Every row comes from one small tree of marks. The marks that hang from a mark follow it in brackets, in alphabetical order. Every link used is in the known rows. Which tree was each row made from?
Known rows:
G(E(A) U Y): [ -2  34  17  11   0  33 -34 -23  31 -25 -41  -6   5  20  26   7 -16   6]
Z(E(A G(U Y(R(P))))): [-10   5  20   0   3  42 -22  -2  14 -13  -1  -5   7   3  27 -14 -25   5]
E(G Z): [-20 -12   5   2 -12  39   8  16 -15  -9 -10 -23   7 -14   3 -55 -13 -16]
E(A G Z): [-28  -4  18   3 -22  57  -8  16  -1 -17 -13 -39  14 -16  18 -46 -20 -14]
E(A G(U Y) Z): [-33   7  19  12 -18  67 -20   9   8 -21 -28 -34  20 -14  25 -40 -34 -12]
Y(G(E(A) U) R(P)): [ 14   9  56  -9   8  -5 -25  13  40 -25 -12  30   2  28   9  19  -2 -21]
P(R): [ -4 -13   3  -2   6   4   2  -2  13  -6  -2 -12  19  11   9   9   5   5]
Y(G(U) R(P)): [ 12  -4  44  -8  11 -17 -13  22  26 -11   2  38   6  15  -2  20  -5 -24]
Z(E(A G(U Y(R)))): [-10   8  18   0   6  38 -23  -4  11 -14  -2 -16   8   4  31 -12 -29   7]
H(Z(E)): [ -5 -11  -4  -6 -11  17  12  -9  19  -7  11   0  -1   0  -7 -27   8  -7]
U(G(E(A Z) Y(R(P)))): [-21  -1  40   7 -21  30  -2  12  34 -19 -26   3   8   4  21 -10  -5   7]
G(E(Z) U Y): [ -2  23   5   6  -2  30  -9 -15  18 -21 -49   1   2  12  13 -19 -16   0]
E(A G(U Y(R(P))) Z): [-34  -1  32  13 -16  64 -16  17  17 -27 -21 -18  22 -15  23 -32 -36 -13]
Z(E): [  8   2  -7 -13   6   6   3  -6  -2   4   2   0  -6   4   9 -11  -6   9]
G(E U Y(R)): [  2  20  26  12  15  10 -20 -15  31 -28 -31  12   3  21  18  15 -19   9]
A(E(G(U Y(R)))): [-22  -7  11   5   4  28 -20  -9   5   0  19 -14  30   8  19 -27 -26   8]
U(G): [-12  -6  16  -4 -16   5 -10   7   7  11  -1 -11   3   4  10 -11   5  -1]
H(Z(E(A G(Y(R(P)))))): [-19 -14  18   6 -14  41   4   0  31 -23  12   4   8  -4   3 -27  -2  -7]
U(G(E Y(R))): [-14   2  35  10  -6   9  -6   4  25 -15 -18   2   5  13  20   2  -1  12]

Write each row's tree:
[ 11  11  51 -11   8  -7 -19  15  32 -27 -22   4   6  23  16  10 -13 -20] : Y(G(E(A Z) U) R)
[-26   6  37  18  -3  50 -36   5  22 -24  -6 -12  19  -1  27  -5 -29  -5] : E(A G(U Y(R(P))))
[ -9  20  32   9  -2  33 -17  -7  38 -36 -44  -2  10  10  25   2 -29   5] : G(E(A Z) U Y(R))
[-34   2  31  13 -13  60 -18  15  14 -28 -23 -29  22 -14  27 -30 -40 -10] : E(A G(U Y(R)) Z)
[-15 -10   7  -2 -15  38  -2  -6  21 -14  11 -16   4  -1   4 -36   1 -10] : H(Z(E(A G)))
[-18  -2  23  17   7  32 -20   5   7 -16  -3   4  12   1  12 -14 -21  -7] : E(G(U Y(R(P))))
[ 11   5  54 -12   1   2 -15  19  38 -26 -19  27   4  21   7   5  -5 -25] : Y(G(E(A Z) U) R(P))
[ -4   0  10  -1   9  29 -10  -2   4  -7   1   6   2   4  16 -21 -20   4] : Z(E(G(U Y(R(P)))))
[ 17  19  19 -14   3  -1 -15   3  10 -10 -31   1  -2  24   5 -14   2 -25] : Y(G(E(Z) U))
[ -1  13  14  -5 -15  28  -3  -4  16 -20 -31 -16  -2   7  12 -21  -1  -1] : G(E(A Z))
[  3  28   8  11   7  20 -23 -23  21 -19 -38   6   0  22  16   1 -10   5] : G(E U Y)
[ -8  29  14   8  -9  42 -20 -15  28 -26 -52  -9   7  10  24 -12 -21   1] : G(E(A Z) U Y)
[ -6   5   9  -7   0  36 -16  -3   0  -6   4 -23   2   2  24 -23 -16   4] : Z(E(A G))
[ -8   3  20  14   8  11 -12   1  26 -14 -11  30  11   1   7  19 -22   2] : G(U Y(R(P)))
[-18  -7   8   5 -14  42   1  -6  23 -19   7 -11   7  -3   6 -32  -2  -6] : H(Z(E(A G(Y))))
[-17   9  22   4  -8  45 -46  -3   7  -8  -3 -37  11   3  25 -21 -20 -14] : E(A G(U))
[-26  -9  19  12  -6  47  -1  17   3 -19 -18  -2  14 -13   8 -42 -29 -14] : E(G(U Y(R(P))) Z)
[-19 -11  16   6 -10  37   3  -2  28 -24  10  -8   9  -3   7 -25  -6  -4] : H(Z(E(A G(Y(R)))))
[  3  21  13 -12 -14  31 -28 -15  21 -12 -37 -22  -3  14  16 -26 -11 -12] : G(E(A Z) U)
[ 15  14  53  -9  15 -14 -28   9  34 -26 -15   6   4  29  18  24 -10 -16] : Y(G(E(A) U) R)
[-36  -4  32  18 -13  58   0  22  12 -34 -19 -25  23 -19  25 -26 -33  -3] : E(A G(Y(R)) Z)
[-26  -8  -1   1 -10  42  -7  -4  -3   2   4 -22  31  -2  15 -53 -27   2] : A(E(G(U Y) Z))
[-25   2  18  -2 -22  60 -26   9   2 -11 -18 -43  14 -11  20 -49 -28 -22] : E(A G(U) Z)
[-18   1  22  17  11  28 -22   3   4 -17  -4  -8  13   2  16 -11 -26  -4] : E(G(U Y(R)))
